What can hang from each mark:
Y: J S
A: M
S: G R Y
X: P R
P: X
G: J M S
M: G
R: J S X
U: P

Every row comes from one small tree of marks. Brackets hold a mark, then the marks that hang from it, in alphabetical order. Every link used is in the known rows. Which tree was each row made from?
Known rows:
{U P}: [ 2 12 10 18 16  0 -6 -2 -3  0  0  4 10  0  0  0 -6  0  1  5  8  0  7  2
 21 -1 -7 -2 -2  3  0]
{G J M}: [  6  -1  -9  14   3   3  -8   7   0  17   2  -1  -8  -9   1   0  -9  -5
  -5   5   7  -2   3   5 -10  12  -6   1   2   1  11]
{G J M {S R Y}}: [ -3  11  -6  27  -9   7  -5   1   4  10   7  -6 -10  -6   6  16   0   5
  -8  -2   2 -16 -13   0 -73  20 -19   5   6  -2   8]
{P X}: [  0  -4   1 -29   0   3   2  -5  -3   0   2   4   3  -2   7  -2  -1  12
   1  -5   4   2  11   5   1   6 -11   5   3   2   0]
{R J {S Y}}: [ -4   1  -9 -15   6   6 -20  -5   0  14   5  -4   4   8   5  19  -4  10
  -6 -17   9 -11  -9   2 -16   9 -12   1   1  -2  -6]
{G J M S}: [  4   0 -14  19 -14   8  -4   4   0  14   4  -3 -16  -8  -1   5  -6   9
  -7   5   3  -6   2  -4 -32  16 -17   3   5   3  13]
{P {X {R {S {Y J}}}}}: [ -6  -1  11 -47  12  14 -13 -15  -8  -7   5  -3  17   1  16   5  -3  28
  -7  -6   6  -7   9   5  13  12 -31   6   6   6  -4]
{P {X {R J}}}: [ -2 -10   8 -33  10  12   1  -5  -1   2   1   1   4  -2  12   9  -1  33
  -2   9  13  -5  29  19   0  17 -12   2   6  -1   7]
{U {P {X {R J S}}}}: [  1  10  16 -24  25  14 -14  -9  -7   6   4   4  19  -1  11  19 -10  45
  -5   6  20  -5  32  13  15  17 -24   1   5   4   2]
{U {P {X {R J}}}}: [  0   1  17 -15  28  12  -5  -7  -4   1   1   6  14  -2  13   9  -7  34
  -1  14  22  -3  37  20  17  15 -18  -2   5   2   7]
{R {S G} X}: [-2 26  2 -3 -1  1  1  2 -6 14  5 -8  8 -3  5 23 -5 27 -4 -3 -5  1  5 -9
  2  6  2  9  7 -1 -6]
{A {M {G {S {R X}}}}}: [ -3  32  15  12  -8  -4  15  -3   3   2  -2  -2  -1  -3  -5  30  -5  53
  -1  10   2 -11  26   2 -72  13   1   9   2  -2  10]
{U {P {X R}}}: [  2  10  26 -11  19   6   3  -8  -5  -6   1   6  17  -4  11   0  -4  23
   1  10   9  -1  29  12  16  10 -17   0   4   5   5]
{P {X R}}: [  1  -3  15 -29   5   7   8  -6  -2  -4   1   2   7  -4  12   1   2  23
  -1   7   0  -2  22  10   0  11 -11   3   6   2   5]
{S {R X}}: [ -2  23  14   3  -1   0   5   5   0   1   2  -3   6  -4   4  12   3  21
  -2  19   4  -5   4   4 -30   9   7   5   5  -7   4]
{A {M {G {S Y}}}}: [ -4   9   2   9  -8  -6   7 -13   5   3  -2  -1  -3   6  -4  16  -4  20
   1 -22  -4 -13  12  -3 -58   5 -11   4  -3   4   3]
{X {R J {S {G M}}}}: [  0   9   5   7  14   8  -6   2  -3  15   2  -8   7  -7   6  27  -6  30
  -9   0  -2  -2  22   3 -20  17   1   1  11   1  -3]
{Y {S G R}}: [ -9  24  -5  27   7  -5   5   8  -6  -3   1  -5   4  -4   2  25   1  14
   1   0   1  -4  -1  -3 -13   1   8   6  12  -1 -12]
{X P {R J {S Y}}}: [ -1   9  17 -26   6  12 -17  -6   0   6   4  -9   9   2  12  26  -5  19
  -9   0  10 -26  10   2   0  20 -22   2   2  -5  -5]
{X P {R J S}}: [  1   8  13 -26   6  14 -15  -1  -2   4   1  -6   5  -3   7  28  -7  33
 -10  12  13 -20  20   0  15  18 -16   2   3  -3  -1]
{A M}: [ 1  3  9  3 -8 -2  3 -3 -2  2 -4  2 -1  0 -5  4 -8  0  4 -5 -2  2 16 -2
 -9  2  6 -2 -1 -1  6]
{S {G M} {Y J}}: [ -7   1  -2  11  11   4  -8   0  -5   0   2  -6   8  -5   8  -2  -5 -10
  -3 -13  -2   3   2  -2  -1   4  -9   3   6   3  -8]
{X P {R {S G Y}}}: [ -4  21  20  -9   4   6  -1  -6  -2   3   5 -12  14  -2  15  28  -2  14
  -6 -11 -10 -21   6 -10   5  14 -17   6   7  -1 -15]
{R S X}: [  3  19   9 -17  -6   1  -7   0  -4  12   4  -4   6   0   1  13  -4  23
  -5   5   1  -3   2  -6  -5   7   0   7   2  -1   1]
{R J S X}: [  1  13  -1 -19   1   7 -15   2  -3  18   4  -4   3   2   2  22  -7  35
  -7   9  14  -5  10   2  -5  13  -3   6   2  -4   3]
{R X}: [ 3 11 11 -6 -7 -1  2  2 -1  7  1 -2  1 -2  2  1 -1 12 -1 13  3 -1  7  1
 -4  6  4  5  2 -3  6]

Write each row's tree:
[  1  31  13 -15  -5   4  -2   2  -7  11   6  -9  10  -7   8  29  -9  27
  -5   2   1 -13  13 -14  15  12  -8  12   6  -4 -10]
{R {S G} {X P}}
[ -4  22  -3  12 -15  11   3   5   1   9   6  -6 -10  -6   5  26  -1  35
  -6  24  10 -12  -2   2 -40  20 -12   9   6  -6  14]
{G J {S {R X}}}
[  1  16  26 -23  -1   6 -10  -8  -1   1   3  -8  12   0  11  18  -1  11
  -8  -2  -2 -24   3  -6   0  15 -21   4   2  -1  -7]
{X P {R {S Y}}}
[-3 19 -6 -7  5  7 -7  4 -4 21  6 -9  5  0  6 33 -8 37 -5  0  8 -2 12  0
 -1 12  3  7  7 -4 -5]
{R J {S G} X}
[ -1  -2   6 -43  10  14  -9  -7  -4   6   4   0   8   0  11  21  -5  44
  -7   3  11  -6  24  11  -2  19 -15   4   7   1   2]
{P {X {R J S}}}
[ -3  10  20 -32   5  14 -18  -9  -6 -11   3  -9  15  -1  12  13  -5  17
 -10   4   8 -21   7  -6  29  13 -31   5   2   1  -7]
{X P {R {S {Y J}}}}
[  3  11  11 -21  -5   9  -9   5  -1   9   2  -5   0  -5   7  16  -8  23
  -4  19  22 -17  23   4  10  17  -7   6   1  -9   5]
{R J {X P}}
[ -1  13 -13  17   7   2 -14   1  -3  27   8  -8   2  -4   9  21 -10  -4
  -8 -23  -4  -7 -12  -4 -21  15 -12   5   6   1  -5]
{R {S {G J M} Y}}
[  0  -1  15 -15   4  13  -5   1   1  -2   0  -5   2  -4   9  17  -4  21
  -5  18  14 -18  27   8  15  17 -11   0   2  -5   4]
{X P {R J}}
[-11  14   4  20  15   4  -5   2  -4  -5   3  -8  11  -8  10   9  -1  -1
  -4  -7   0   0  -2   2 -26   7  -7   4   9  -1 -10]
{S {G M} R {Y J}}
[ -8  21  -4  25  15   2  -8  12 -12  -8   0  -5   7 -12   0  13  -4  16
  -4   5   8   2  11  -4  -7   4   2   5  14   3  -8]
{Y J {S {G M} R}}
[ -1   4 -12  25   8   1  -4   4   1  22   5  -8  -3  -6  11   9  -7 -16
  -3 -14  -2  -5  -7   3 -18  13  -8   3   6   1   0]
{S {G J M} Y}
[  3  19   9 -31  -6  11 -18   3  -4  15   4  -6   5  -3   5  27 -11  36
  -8  12  20 -18  18  -4  11  18 -12   8   2  -7   0]
{R J S {X P}}
[ -1  10   0   6  -9  -6  11  -8   3   1  -4   1  -6   1  -9  17  -7  32
   1  -8  -3  -6  22  -4 -41   3  -4   4  -2   5   6]
{A {M {G S}}}
[ -2   4 -23  10  -1   2   3  -1   5  10   2  -1 -14  -1  -2  19  -7  32
  -6   1   9 -10  -1   4 -18   9 -19   7  -2   5   8]
{M {G J S}}
[-12  17   3  23  11  -2   8  -2   2   0   4  -7   8  -1  11  21   6  -2
   1 -14  -8  -7 -12   2 -34   4   0   3   7  -6 -13]
{S G R Y}
[-14  19  -8  18  14   3  -4   8 -11 -13   1  -6   8  -5   1  21  -3  21
   0   7  10   0   2  -2  16  -1  -1   6  12   2 -12]
{Y J {S G R}}
[  0  28  25  -7  -5   3   1   4  -1  -2   2  -5   6  -9   8  18  -1  22
  -3  23   9 -17  11   0 -14  15  -3   8   4 -10   0]
{S {R {X P}}}
[ -8   4  -2  -1  -2   2  -1 -13   0  -8  -3  -2   0   5  -4  11  -8  25
  -1 -14   6  -8  15  -2 -28   4 -21   4  -3   6   3]
{A {M {G {S {Y J}}}}}
[ -5  26   2  34  10  -7   2  12  -7   3   0  -5   3 -11  -1  19   0  10
  -2  -1  -2  -2   7  -5 -36   5  11   6  15   1  -9]
{Y {S {G M} R}}
[ -1   7 -16  12  -6   1   6  -5   4  12  -2   0 -13  -1  -6  23 -14  32
  -2  -4   7 -10  16   3 -30  12 -11   5  -3   4  13]
{A {M {G J S}}}
[-11  11  -9  17  16   6   3   5   1   4   3  -5   4  -4   7  32   0  23
  -1   0   7  -2   6   9 -19   8   6   2   8  -8  -9]
{S G {R J}}
[ -5  21  18 -13   2   8 -10   2   3   7   5  -8   7  -3  14  27  -2  20
  -5  13  21 -26  10   8 -28  22 -10   7   3 -15  -1]
{S {R J {X P}} Y}
[-14  10  -7  16  15   4   0   1   3   6   5  -7   6   1  12  31   2  10
  -1 -10   6  -8  -4  10 -34  10  -1   2   7  -9 -11]
{S G {R J} Y}
[  0   5 -11   8  10  -4   2  -1   3  16  -4   1  -5  -1  -4  16 -17  19
   1  -5  10  -5  17  10  -8   8  -1   3  -5   2  11]
{A {M {G J}}}
[ -4  -2 -15   9 -14   9  -5  -5   3  10   6  -5 -13   3   6  12  -2   2
  -4  -6   4 -14 -17  -2 -25  13 -24   3   2   1   7]
{G J {S Y}}
[ -4  -2   9 -43  12  12 -12 -12  -2   9   6  -3  12   4  16  19  -2  32
  -6  -9  10 -12  14  13 -17  20 -24   4   6   0  -2]
{P {X {R J {S Y}}}}
[ -6  28  12   0   5   8   2   9  -1   8   4  -9   6 -10  13  38  -5  35
  -3  17  16 -16  23   5  -8  20   0   9   9 -14  -5]
{S G {R J {X P}}}
